Known rows, with every step that occurs:
H -> W -> Z:  1.29  0.01 -0.10 -0.64 -1.83 -1.64  2.84  1.21  0.93  1.25  1.93 -2.82 -0.74 -0.65 -2.03 -1.25  0.39  0.90 -1.86  0.15 -2.78 -0.64  0.19  0.50  1.48
F -> Z -> A: -1.09 -1.51 -0.71  2.58 -0.04 -0.41  0.53 -1.11  1.27  0.72  0.87 -0.79 -1.01 -2.39  0.35 -0.99 -0.63 -1.38  0.56 -1.07 -0.07 -1.76  0.18  0.00 -0.41
E -> Z -> S -> P: -0.29 -3.65  0.88 -1.06  0.46 -0.27  2.42 -0.23  3.14 -0.86  2.72  2.60 -0.32 -0.33  1.31 -2.63 -0.07  0.26 -0.04  2.94 -4.73  0.86 -0.68 -1.37  0.06
S -> P -> W -> Z -> N:  1.56 -1.88 -0.61 -3.52 -1.66 -1.42  1.81 -0.09  0.34  0.85  4.14 -1.70 -1.47 -0.79  0.10 -2.83 -0.14 -0.07  0.59  1.40 -2.84 -0.51 -0.43 -0.57  0.46
E -> Z -> S -> H: -0.70 -4.93  0.59  0.82  1.73 -0.07  2.19 -0.70  0.31  0.05  1.16  3.09 -0.49 -0.97  1.41 -1.89  0.18  0.00  0.22  1.24 -1.53  0.90 -1.02 -1.26 -0.19
W -> Z -> S -> H -> F: -0.20 -3.72  0.90  1.29  1.03 -2.11  3.91 -0.45 -1.27  0.84  1.90  1.13 -1.14  0.08 -0.44 -1.68  0.79  0.73  1.11 -2.47 -3.42 -0.07 -0.45  0.38 -0.94
F -> Z -> N:  1.25 -1.99 -0.55  0.25  0.20 -1.22 -0.70 -2.55  1.37  0.28  1.41 -1.27 -0.79 -1.50  0.51 -1.50 -0.05  0.17  2.64  1.88 -1.78 -1.06 -0.22 -0.83  1.23
N -> Z:  0.35  0.09 -0.18 -2.31 -0.32 -2.16 -0.10  2.00  2.35  0.38  1.38 -0.05 -0.47  0.01 -1.72 -0.90  0.03  0.70 -2.37  0.96  1.94 -0.70 -0.16  0.10 -0.04
E -> Z -> A: -0.97 -2.04 -1.07  0.32  1.23  0.17 -1.38 -1.07  2.21  0.20  0.89 -0.88 -0.72 -1.94  0.86 -1.24 -1.01 -0.71  0.34 -1.30  2.11 -1.26 -0.12  0.35 -0.77
S -> P -> B:  1.05 -2.71 -0.30 -2.04  0.05  0.52 -0.06  1.47 -1.65  0.40  3.48  0.56  0.07  0.21  0.98 -2.55 -0.39 -0.76 -0.02  0.54 -1.75  0.94  0.39 -1.54 -1.53
D -> A: -1.19 -0.64 -1.02  1.64 -0.08 -0.59 -0.15  0.80 -0.76  0.16  0.86  2.03  1.71 -0.58 -0.46  0.29  0.32 -0.77  0.38 -0.60  1.30  0.92 -0.72 -0.30 -1.03
M -> X: -0.68 -0.15  0.50 -1.44 -1.07  1.20  0.17  0.22  0.62  0.46  0.42  0.28  0.53 -1.41 -1.21  0.23  0.78 -0.57  0.13  1.50  0.54  0.87 -0.06  0.37 -0.26
P -> S -> H -> W -> Z -> N:  1.35 -2.15 -0.31 -1.88 -1.12 -2.20  1.49 -0.19 -0.14  1.34  3.38 -1.27 -1.54 -0.92  0.35 -2.85  0.57  0.72  0.50  0.00 -1.68 -0.16 -0.41 -0.41  0.09
N -> Z -> S -> P: -0.38 -2.94  1.10 -1.84 -0.60 -1.26  3.44  1.21  2.65 -0.29  3.32  2.55 -0.95 -0.13  0.59 -2.77  0.26  0.17 -1.40  2.53 -3.69  0.96 -0.60 -1.51 -0.40
P -> S -> H -> W -> Z -> A: -1.04 -1.72 -0.45  0.47 -1.30 -1.41  2.66  1.26 -0.30  1.77  2.83 -0.82 -1.78 -1.81  0.14 -2.43 -0.02 -0.84 -1.53 -2.97  0.19 -0.81 -0.01  0.45 -1.58
M -> H: -0.20  0.40  0.20  1.94 -1.07 -1.97  2.59  1.66 -1.53  0.43 -0.39  0.53  0.12 -1.20 -0.97 -0.47 -0.87 -0.06  0.26  1.62 -2.97  0.54 -0.17  1.24 -0.44
P -> S: -1.22  1.93  0.86 -0.18 -0.51 -1.21 -0.30  1.76  0.09 -0.12  0.95  4.44  0.25  1.29 -0.21 -1.28  0.28 -0.29 -0.86 -1.61 -0.11  0.81 -0.25  0.78 -2.15
E -> Z -> S -> P -> W:  0.42 -0.98  1.03 -2.31 -0.62 -0.06  2.67  1.68  0.05 -0.11  3.21  2.11 -0.05  0.20 -1.09 -2.66 -1.23 -1.23 -0.10  3.07 -4.73  0.92 -0.82 -0.64 -1.53
M -> H -> F:  0.19 -0.29  0.60  2.19  0.19 -3.11  2.53  0.64 -2.07  0.68  0.37 -0.29 -0.22  0.01 -1.94 -0.60 -0.30  0.86  1.93 -1.52 -3.73 -0.32 -0.03  2.09 -1.45
Z -> S -> H -> W:  0.61 -2.29  1.29  1.44  0.16 -0.76  2.95  0.54 -1.97  1.26  0.90 -0.33 -0.71 -0.85 -0.39 -1.56  0.24  0.33  0.21  0.57 -1.99  1.38 -0.46 -0.97 -1.14
X -> M -> H -> W -> Z:  0.88  0.09 -0.35 -0.20 -2.41 -2.34  4.48  2.02  1.17  1.73  1.21 -3.42 -0.58 -0.93 -2.17 -1.05  0.04  0.30 -1.65  0.39 -4.59 -0.68  0.12  0.74  1.47
X -> M -> H -> W -> Z -> S -> P: -0.29 -2.97  0.87 -0.89 -1.76 -1.41  6.08  1.38  2.39  0.57  2.93  0.55 -0.95 -0.65  0.43 -2.65  0.21 -0.31 -0.91  2.13 -7.28  0.91 -0.45 -1.28  0.40
H -> F -> P:  0.46 -0.68  0.41  0.00  0.37 -0.29  0.76  1.15  2.27  0.20  1.48  0.79  0.13 -0.65 -1.77 -0.64  1.27  0.02  0.33  1.02 -4.81 -3.49  0.29  0.49 -1.31
N -> Z -> S: -0.48 -0.90  1.18 -0.74  0.09 -0.84  2.35 -0.18  3.68  0.05  0.77  2.04 -1.34 -0.89 -1.21 -1.55  0.05 -0.08 -1.31  0.48 -0.38  1.32 -0.44 -0.96  1.13

Rows:
 0.75 -2.26  1.22  0.59  0.08 -1.50  2.95  1.21 -1.16  1.40  1.37 -0.41 -0.87 -0.84 -0.98 -1.89  0.27  0.61 -0.59  0.94 -1.25  1.11 -0.53 -0.95 -1.14 => N -> Z -> S -> H -> W
 0.18 -0.96  1.22  0.43 -0.97 -0.48  4.40 -0.72  2.75  0.65  1.14  0.18 -1.52 -1.36 -1.51 -1.80  0.29  0.04 -0.93 -0.09 -3.68  1.31 -0.19 -0.68  2.20 => H -> W -> Z -> S
 0.84 -0.53 -0.16 -2.78 -2.56 -1.34  3.92  2.63  0.26  0.74  4.05 -0.39 -0.57  0.04 -1.63 -2.28 -0.24 -0.41 -2.26  1.51 -4.78 -0.73 -0.25  0.26  0.31 => S -> P -> W -> Z
 1.08 -1.77 -0.13 -0.26 -1.55 -1.88  3.60  1.60 -0.35  1.53  2.48 -2.02 -0.84 -0.76 -1.21 -1.71  0.63  0.89 -1.94  0.24 -2.98 -0.62 -0.11  0.15  0.77 => S -> H -> W -> Z
-0.32 -1.60  1.51  3.07  0.82 -0.82  3.08 -2.45  2.86 -0.08  0.22  1.93 -0.88 -1.15 -1.42 -1.30  0.09 -0.20  1.69  0.07 -4.80  0.38 -0.23 -0.51  1.59 => H -> F -> Z -> S
 0.47 -0.88  1.37 -0.88 -0.95 -0.96  3.87  1.48 -0.77  0.27  3.37  1.86 -0.30  0.25 -1.79 -2.61 -0.94 -1.27  0.63  2.21 -6.32  0.43 -0.61 -0.39 -1.76 => H -> F -> Z -> S -> P -> W
-0.77 -4.56  0.62  0.64  0.09 -0.55  4.46  0.06 -0.46  0.69  1.88  2.53 -1.22 -1.05  1.12 -2.01  0.71 -0.27 -0.87  0.24 -2.52  0.84 -0.80 -1.20  0.30 => W -> Z -> S -> H
-0.21 -0.86  0.98  0.55 -1.42 -0.84  5.67 -0.13  3.14  1.07  0.47 -0.52 -1.37 -1.45 -1.46 -1.54  0.03 -0.55 -0.72 -0.07 -4.99  1.25 -0.21 -0.63  2.28 => X -> M -> H -> W -> Z -> S
-0.97 -1.80 -0.44  0.29 -1.39 -1.10  2.76  1.78  0.72  1.76  3.17 -0.36 -1.67 -2.24 -0.14 -2.52  0.33 -1.05 -1.84 -1.86 -1.06 -1.84  0.06  0.33 -1.77 => F -> P -> S -> H -> W -> Z -> A
-0.56 -2.98  1.20 -0.65 -0.47 -0.25  3.50  0.22  1.54 -0.48  2.61  2.63 -0.72 -0.15  1.42 -2.33  0.25 -0.16 -0.20  1.98 -4.54  1.30 -0.50 -1.58 -0.36 => Z -> S -> P
-0.88  1.45  1.11 -0.15 -0.26 -1.38  0.21  2.58  1.64  0.02  1.98  5.05  0.36  0.81 -1.42 -1.70  1.15 -0.28 -0.63 -0.91 -3.41 -1.58 -0.05  1.06 -3.08 => H -> F -> P -> S
-0.25 -3.49  1.32  0.79 -0.14 -1.33  3.94 -0.42  2.07 -0.37  2.91  2.44 -0.64 -0.38  0.49 -2.58  0.31  0.07  0.75  2.16 -6.73  0.32 -0.46 -1.22 -0.07 => H -> F -> Z -> S -> P
 0.93 -3.56  0.45 -0.46  0.54 -0.08  1.55  0.23 -0.38  0.40  3.65  1.48 -0.41 -0.27  0.14 -3.21 -0.31 -0.75  0.96  0.29 -4.22  1.04  0.30 -1.66 -0.84 => H -> F -> Z -> S -> P -> B
 1.11 -3.25  0.03 -0.95  0.62  0.53  1.46  1.37  0.27  1.07  3.52  1.23 -0.45 -1.07 -1.09 -2.74  0.68 -1.00 -0.11 -0.27 -4.05 -1.17  0.50 -1.05 -1.06 => W -> Z -> S -> H -> F -> P -> B
-0.15 -0.53  1.11 -0.67 -1.24 -0.01  4.58 -0.18  2.19  0.42  1.63  1.53 -1.39 -1.00 -1.71 -1.93 -0.23 -0.98 -1.06  0.19 -3.74  1.28 -0.41 -0.53  1.77 => P -> W -> Z -> S
 0.69 -1.07  0.14 -0.39 -1.70 -2.26  3.54  2.20 -0.34  1.49  2.81 -0.50 -0.77 -0.32 -1.31 -2.13  0.73  0.76 -2.22 -0.22 -3.04 -0.33 -0.20  0.38  0.02 => P -> S -> H -> W -> Z
-0.34 -3.55  1.09  1.61  1.49 -1.72  3.07 -0.69 -1.86  0.68  1.35  1.44 -0.92  0.22 -0.15 -1.35  0.61  0.63  1.84 -2.32 -2.68  0.25 -0.49  0.22 -1.61 => Z -> S -> H -> F
 0.20 -0.85  0.03  3.62  0.15 -2.84  2.58 -0.47  1.31  0.70 -0.12 -1.01  0.33 -0.66 -2.09 -0.35 -0.24 -0.07  2.11  0.61 -6.18 -2.07  0.07  0.93  0.57 => X -> M -> H -> F -> Z
-0.24 -3.59  1.00  0.87  1.41 -2.44  3.02 -0.02 -1.07  0.81  1.80  1.44 -1.07  0.23 -0.72 -1.70  0.66  0.83  1.04 -2.05 -1.98 -0.04 -0.53  0.24 -1.63 => N -> Z -> S -> H -> F
 0.73 -1.17  0.19 -0.60 -1.81 -1.96  3.61  2.76  0.64  1.47  3.20 -0.01 -0.64 -0.73 -1.60 -2.29  1.11  0.55 -2.55  0.71 -4.23 -1.32 -0.11  0.26 -0.15 => F -> P -> S -> H -> W -> Z
-0.08 -0.61  1.13 -0.85 -1.36  0.32  4.72  0.37  3.14  0.39  1.99  1.86 -1.29 -1.45 -2.00 -2.11  0.13 -1.21 -1.36  1.07 -5.06  0.26 -0.33 -0.64  1.63 => F -> P -> W -> Z -> S
 0.21 -2.47  0.39  0.30  0.72 -0.54  1.64  1.57  0.92  0.48  2.04  1.62  0.04 -0.76 -0.95 -1.10  1.50 -0.04  0.25  1.23 -4.90 -3.47 -0.02  0.14 -2.00 => S -> H -> F -> P
